What can hang from each mark
J_944: J_126
J_208: J_65
J_773: J_65
J_887: J_156
J_65: J_208 J_773 J_777
J_777: J_65 J_156 J_944
J_156: J_887
J_126: J_770

Known rows, with every way that one mark hangs from another
{J_773 {J_65 J_208 J_777}}: -.33; -.01; -.06; .04; .33; -.12; -.24; -.12; .16; .52; -.02; -.32; .01; .15; -.21; .23; -.17; -.47
{J_65 J_208 J_773 {J_777 J_156 J_944}}: -.32; -.03; -.02; .11; .56; -.12; -.18; -.12; .50; .31; -.08; -.45; -.01; -.11; -.20; .16; -.49; -.10
{J_65 J_208 {J_777 J_944}}: -.14; .04; -.08; .05; .43; -.19; -.19; -.09; .26; .35; .03; -.35; .09; -.11; -.17; .14; -.30; -.16
{J_777 J_65}: -.03; .08; .15; .12; .13; -.06; -.10; -.24; .21; .18; .02; -.25; .00; -.13; -.03; .00; -.32; -.10
{J_777 J_65 J_156 J_944}: -.04; -.03; .05; .09; .34; -.09; -.05; -.29; .32; .20; -.07; -.40; .05; -.27; .00; -.03; -.72; .18
{J_887 J_156}: -.13; .19; .15; -.08; .25; .03; .01; -.07; .00; .14; .05; -.19; .01; .02; .03; -.15; -.14; -.06
{J_126 J_770}: -.01; .06; .08; .02; .12; .08; -.06; -.10; .25; .05; .05; -.26; -.08; .01; -.07; .13; -.02; -.17
{J_65 J_208 J_773 {J_777 J_156}}: -.40; .08; .00; .12; .38; -.11; -.22; -.09; .38; .27; -.05; -.42; -.13; .01; -.22; .19; -.28; -.30
{J_944 J_126}: -.04; .23; -.10; .11; .19; .06; .04; -.24; .10; -.05; .04; -.18; .03; -.03; -.24; .15; -.21; -.01
{J_156 J_887}: .00; .16; .04; -.03; .10; .09; .06; -.16; .06; .01; .11; -.15; .10; -.06; .02; .03; -.02; -.27
{J_773 {J_65 J_777}}: -.35; .01; -.02; -.01; .34; .02; -.15; -.23; .17; .25; -.02; -.29; -.02; .18; -.15; .17; -.11; -.35
{J_208 {J_65 J_777}}: -.39; .08; .00; -.06; .32; -.01; -.08; -.09; .15; .26; -.04; -.28; -.03; .12; -.16; .01; -.06; -.31
{J_208 {J_65 {J_777 {J_944 J_126}}}}: -.29; .08; -.16; .00; .50; .01; .04; -.14; .28; .24; -.12; -.31; .17; -.06; -.36; .07; -.34; -.06
{J_208 {J_65 J_773 J_777}}: -.50; .02; .14; .01; .45; .08; -.09; -.12; .39; .25; -.08; -.27; -.08; .12; -.20; .03; .00; -.33
{J_208 {J_65 J_773}}: -.33; -.02; .19; .00; .37; .13; -.03; -.18; .31; .22; -.03; -.15; -.07; .09; -.07; -.05; -.04; -.16
{J_65 J_773}: -.18; .06; .15; .08; .31; .10; -.07; -.26; .32; -.01; .05; -.17; -.09; .02; -.04; .06; -.05; -.09
{J_777 {J_65 J_208 J_773} J_156}: -.19; .01; .18; .24; .25; -.13; -.20; -.19; .43; .41; -.09; -.37; -.08; -.18; -.12; .07; -.55; -.16
{J_777 J_944}: .01; .02; .02; -.02; .37; .00; -.02; -.25; .19; .05; .06; -.21; .06; -.10; .02; .01; -.29; .13
{J_65 J_773 {J_777 J_944}}: -.26; .00; .08; .04; .57; .03; -.10; -.21; .51; .07; -.03; -.30; .03; -.06; -.15; .10; -.19; -.06
{J_777 J_65 {J_944 {J_126 J_770}}}: .12; .01; .03; .18; .26; .03; .00; -.18; .53; .21; -.08; -.36; .17; -.31; -.30; .14; -.51; .05
{J_944 {J_126 J_770}}: .01; .16; -.07; .11; .12; .13; .03; -.13; .28; .00; .02; -.26; .01; -.05; -.30; .22; -.12; -.13
{J_777 J_65 {J_156 J_887} J_944}: .03; .00; .05; .04; .25; -.02; .05; -.22; .30; .18; -.05; -.35; .19; -.35; .03; -.06; -.65; -.02

Rows
.00; .07; -.08; .18; .32; -.05; .03; -.31; .34; .14; -.12; -.40; .13; -.32; -.22; .07; -.82; .24
{J_777 J_65 J_156 {J_944 J_126}}
-.57; .02; .07; .00; .45; .05; -.07; -.13; .38; .20; -.14; -.38; -.14; .10; -.18; .03; -.24; -.24
{J_208 {J_65 J_773 {J_777 J_156}}}
-.03; .09; .05; .13; .04; -.14; -.08; -.09; .17; .43; -.02; -.36; .12; -.26; -.07; .02; -.52; -.34
{J_777 {J_65 J_208} {J_156 J_887}}
.06; .10; -.07; .13; .24; .04; .13; -.24; .32; .14; -.10; -.36; .28; -.39; -.20; .04; -.74; .05
{J_777 J_65 {J_156 J_887} {J_944 J_126}}
-.43; -.10; .10; -.03; .63; .06; -.07; -.14; .51; .28; -.12; -.30; .05; -.01; -.17; .00; -.20; -.13
{J_208 {J_65 J_773 {J_777 J_944}}}
-.13; -.11; .16; .20; .44; -.14; -.17; -.21; .55; .46; -.12; -.41; .05; -.30; -.09; .04; -.74; .05
{J_777 {J_65 J_208 J_773} J_156 J_944}
-.10; .01; .06; .23; .44; .04; .02; -.33; .57; .13; -.16; -.38; .09; -.32; -.26; .08; -.77; .23
{J_777 {J_65 J_773} J_156 {J_944 J_126}}
-.32; -.12; -.15; .00; .52; -.15; -.20; -.17; .26; .53; -.12; -.47; .05; .01; -.17; .19; -.59; -.21
{J_773 {J_65 J_208 {J_777 J_156 J_944}}}
-.35; .00; -.09; -.15; .44; .03; .08; -.07; .23; .26; -.11; -.39; .17; -.09; -.11; -.05; -.41; -.22
{J_208 {J_65 {J_777 {J_156 J_887} J_944}}}
-.21; .01; .23; .17; .28; .01; -.10; -.28; .43; .13; -.09; -.35; -.10; -.15; -.04; .03; -.48; -.04
{J_777 {J_65 J_773} J_156}
-.05; -.10; .21; .21; .42; -.14; -.20; -.21; .56; .48; -.05; -.29; .10; -.28; -.10; .04; -.49; -.05
{J_777 {J_65 J_208 J_773} J_944}
-.23; .06; -.11; -.02; .45; -.07; -.05; -.19; .26; .05; -.04; -.44; -.01; -.08; -.10; .10; -.47; .03
{J_65 {J_777 J_156 J_944}}
-.31; .09; .06; .14; .37; -.09; -.22; -.09; .39; .30; .01; -.31; -.07; .02; -.24; .20; -.06; -.38
{J_65 J_208 J_773 J_777}
-.51; -.10; .04; -.04; .64; .03; -.04; -.15; .50; .25; -.17; -.41; -.03; -.02; -.16; .00; -.42; -.05
{J_208 {J_65 J_773 {J_777 J_156 J_944}}}
.07; .06; -.16; .03; .23; .17; .19; -.10; .37; .00; -.05; -.37; .20; -.25; -.25; .16; -.46; -.04
{J_777 {J_156 J_887} {J_944 {J_126 J_770}}}
-.25; -.03; .03; .12; .55; -.11; -.20; -.11; .51; .34; -.02; -.34; .05; -.09; -.22; .16; -.24; -.19
{J_65 J_208 J_773 {J_777 J_944}}
-.13; .01; .17; .19; .17; -.06; -.10; -.13; .42; .41; -.06; -.34; .07; -.25; -.10; .04; -.46; -.35
{J_777 {J_65 J_208 J_773} {J_156 J_887}}
-.01; .04; -.06; -.07; .30; .07; .10; -.19; .16; .02; .02; -.29; .14; -.20; .05; -.01; -.44; .02
{J_777 {J_156 J_887} J_944}
.02; -.06; .16; .23; .39; .10; -.02; -.21; .76; .19; -.12; -.35; .13; -.32; -.34; .16; -.45; .03
{J_777 {J_65 J_773} {J_944 {J_126 J_770}}}
-.07; -.08; .26; .15; .44; .00; -.11; -.30; .56; .21; -.05; -.26; .07; -.25; -.04; -.01; -.44; .10
{J_777 {J_65 J_773} J_944}
-.52; .04; .06; -.06; .37; .14; .03; -.06; .37; .21; -.12; -.35; .01; .04; -.17; .00; -.16; -.44
{J_208 {J_65 J_773 {J_777 {J_156 J_887}}}}
-.39; .00; -.04; .06; .62; .10; .03; -.16; .54; .22; -.14; -.29; .13; -.04; -.40; .09; -.29; -.06
{J_208 {J_65 J_773 {J_777 {J_944 J_126}}}}
-.12; .01; .25; .25; .24; -.11; -.22; -.18; .44; .44; -.02; -.27; -.01; -.16; -.14; .07; -.30; -.22
{J_777 {J_65 J_208 J_773}}
